Each row was made from one small tree. The marks that hang from a mark follow it in brackets, in alphabetical order. Every link used is in the known rows. Write each row's tree.
In the rows, zero is written as 128.
Known rows:
fiva(gesu moned): [ 97  96 107 103 129 113 130 138 159 106 128 124  73 147 155  91 182 110
 120  91 149 187 107 117 165]
gesu(fiva): [146 119 141 137 153 136  79 107 128 160 116 116 120  96 160 131  97 101
 135 148 128 100  94 137 151]
gesu(fiva(kuzi(kipi)) simudir(moned)): [109 151 164 163 154 167  47 101  88 175 126  62 133 134 101 131 111 126
 130 135 101 109 132 155  77]
kuzi(delo kipi simudir): [103 115 113 115 173  94 145 121 124 162 138 174 191  89 111 108 122 106
  89 128  71  63 135 108 140]
fiva(gesu kuzi moned): [ 96 105 138  90  99 101 131 129 186 121 184 115  84 168 144  83 189 126
 127  99 161 223 104 106 143]
kipi(kuzi(simudir)): [161 120  95  89 130 130 137 117 139 153 168 173 152 128 155 125 138 156
 136 129 157 117  98 119 121]
gesu(fiva simudir): [130 145 122 132 188 159  71 138 114 178  98  83 115  83 154 130 112 141
 143 134 125 117 120 141 159]
simudir(gesu moned(delo(kuzi))): [161 117 138 178  85 158 141 139  79  64  80 115  89 146 119 173 119 131
 138 125 155 119 132 146 111]
simudir(moned): [159 106 105 169 132 159 115 144  82 116 102 134 120 128 121 145 125 115
 121 122 106  93  79 146 100]
kuzi(delo kipi simudir(gesu moned)): [106 145 100 150 154 140 156 153 108 135  90 160 158 127  69 128  89  88
  99 131  54  91 149 144 114]
fiva(kuzi moned): [124  96 116 101  93 114 127 127 159 139 157 109  93 154 155 126 152 120
 122 111 156 181  77 104 111]
fiva(moned): [132  86  83 114 127 127 130 134 137 122 107 122  86 135 163 142 148 103
 109 106 150 149  86 114 135]
fiva(gesu(simudir(moned)) kuzi(delo)): [ 88 176 133 122 140 128 121 175 128 153 162 116 146 122  38  72 179 160
 112 121  70 165 143 146 125]
kuzi(delo simudir): [140 132  99  88 165 103 157 141 143 160 137 198 184  77 128 107 127 122
 107 127  84  90 123 111 162]
kipi(kuzi(delo simudir)): [140 142  86  72 136 106 154 126 148 178 175 186 190 107  92 113 140 147
 111 143 119 102 119 115 134]
kuzi(delo kipi): [ 84  91 113 158 161 100 128 135 115 156 131 119 158  94  85 125 128  99
  71 153  68  57 129 117 132]
delo(kuzi(kipi simudir(gesu))): [121 106 127 125 130 112 155 119 129 124 102 170 102 131 166 149  92 125
 135 121 125 118 139 124 152]
simudir(gesu): [119 102  91 164 135 144 153 180 141 128 107 105  84 118 137 152  82 126
 134 149 127 129 107 127 154]
kipi(kuzi): [137  98  90 135 117 134 121 132 131 149 163 116 116 134 121 142 134 156
 123 153 162 112  87 126 112]
simudir(gesu(fiva(kuzi))): [126 140 157 135 108 133 109 134 177 166 147  82  96 131 136 132  63 118
 160 172 139 164 118 134 147]
moned(delo(kuzi) simudir(gesu)): [140 129 147 162  99 113 160 142 144  61 124  93  96 137 166 159 123 166
 163 159 152 145 163 128 134]
kipi(kuzi(delo simudir(moned))): [167 157  86  96 127 129 144 119 113 165 150 195 186 126  63 112 144 131
 109 131 103  98 111 141  95]
kipi(kuzi(delo simudir(gesu moned))): [149 168  76 107 113 146 170 161 129 155 124 173 152 138  45 131 104 128
 124 149 102 132 127 150 111]

Which tree is each row?
[133 132 124 102 118 130 170 160 180 144 162 154 127 134 156 125  86 148
 160 132 132 169 118 111 145]
fiva(kuzi(simudir(gesu)))
[142 125 151 113  86 131 110  87 139  94  68  82  62 145 173 162 120  99
 140 122 202 177 148 122 159]
simudir(gesu(fiva(moned(delo(kuzi)))))
[171 107 155  95 120 115 139  91 104  91 131 187 164 113 197 140 158 156
 136  95 174 100 131 106 143]
moned(delo(kuzi(simudir)))
[ 84 126  84  98 167 138 116 165 144 119 106  91  66 133 143  97 199 150
 119  79 146 204 128 125 169]
fiva(gesu(simudir) moned)
[126 152  72  91 127 121 186 164 170 169 148 167 151 120  77 121 101 145
 122 161 121 138 138 122 149]
kipi(kuzi(delo simudir(gesu)))
[105 145 133 159 160 184 107 166  74  78 117  81 133 125 109 107 190 164
 124  90 135 138 155 145 118]
fiva(gesu(simudir(moned(delo))))
[149 124 123 151 123 137 139 117  95 105  78 179 104 156 130 155  99 111
 135 110 109 115 134 152 114]
delo(kuzi(kipi simudir(gesu moned)))
[120  99 154 137 124 120 150 110 114  85 109 141 135 136 172 156 117 133
 128 113 161 105 171 108 138]
moned(delo(kuzi(kipi simudir(gesu))))
[ 30 141 148 127 166  96 119 160 150 172 185  83 153 108  58  69 176 161
  91 138  76 140 174 114 145]
fiva(gesu(simudir) kuzi(delo kipi))
[145 157 187 166  86 174 102 124 118 108 130  62 124 158 111 144  81 109
 158 155 153 140 139 145  89]
simudir(gesu(fiva(kuzi)) moned(delo))
[119 113 143 181 139 159  89 111  25  83  79  86 127 131 115 170 165 157
 104 101 136  74 156 140  79]
gesu(simudir(moned(delo(kuzi(kipi)))))
[165 149 109 135 101 185 156 144 105  85 127 134 150 170 110 155 115 146
 146 123 180 132 137 137  84]
kipi(kuzi(simudir(gesu moned(delo))))
[133 175 123  94 157 119 143 136 174 181 102 162 152  84 119 110  68  91
 137 157  89 124 148 131 188]
kuzi(delo simudir(gesu(fiva)))
[112 130 101 146 112 134 170 158 169  53 110  56  83 157 163 148 131 128
 145 131 167 191 153 118 114]
fiva(moned(delo simudir(gesu)))
[163 105 139 136 125 123 114  83  68 115  96 200 140 138 149 143 133 111
 123  90 105  77 109 143  97]
delo(kuzi(kipi simudir(moned)))
[ 80 127 156  97 115  81  90  73 164 187 147  85 137 133  94 107 126  67
  92 148 104 137 130 109 117]
gesu(fiva(kuzi(delo kipi) moned))
[150 117 159 150 107  97 132 105 122  71 142 118 127 123 180 145 161 166
 149 142 153 112 144 117 120]
moned(delo(kuzi) simudir)
[196 129 123 108 115 130 128  99  83 118  98 222 129 126 159 136 140 129
 145  89 119 110  91 146 121]
delo(kuzi(simudir(moned)))
[ 73  99 144 140 128  85 130 127 142 167 183 109 167 115  74 112 122 115
  81 165  82  88 127 104 108]
fiva(kuzi(delo kipi))
[172 160 166 143 136 173  58  92  48 111  72  93 121 109 131 156 147 148
 140 108 152 104 142 157 115]
gesu(fiva simudir(moned(delo(kuzi))))
[140  90 142 112 141  93 125  82 110 133 125 189 139 117 183 136 132 130
 124 104 120  85 116 117 139]
delo(kuzi(kipi simudir))
[118 127 158 107  90  80 133  98 161  45 142 113  85 160 182 101 220 147
 145  96 178 208 157 116 146]
fiva(gesu moned(delo(kuzi) simudir))
[107 153 181  93 148  83  97  77 162 207 174 154 203 103 116  88 100  96
 113 151  80  92 143 112 131]
gesu(fiva(kuzi(delo kipi simudir)))
[118 130 127 185 128 140 163 173 157  66 134  63 117 129 154 143 107 150
 157 161 142 143 162 124 118]
moned(delo simudir(gesu))
[150 161 155 163  98 161 102 135 138 149 125  87  91 152 100 137  64  98
 165 162 120 155 108 159 106]
simudir(gesu(fiva(kuzi)) moned)
[149 150 152 182 124 189  99 133  92  90  79  69 116 134 116 157  79  93
 142 145 144 114 139 154 112]
simudir(gesu(fiva) moned(delo))
[120 129 161  77 125 103 140 133 180 136 208 182 149 136 166  61 157 155
 156 101 134 176 119 115 159]
fiva(gesu kuzi(simudir))
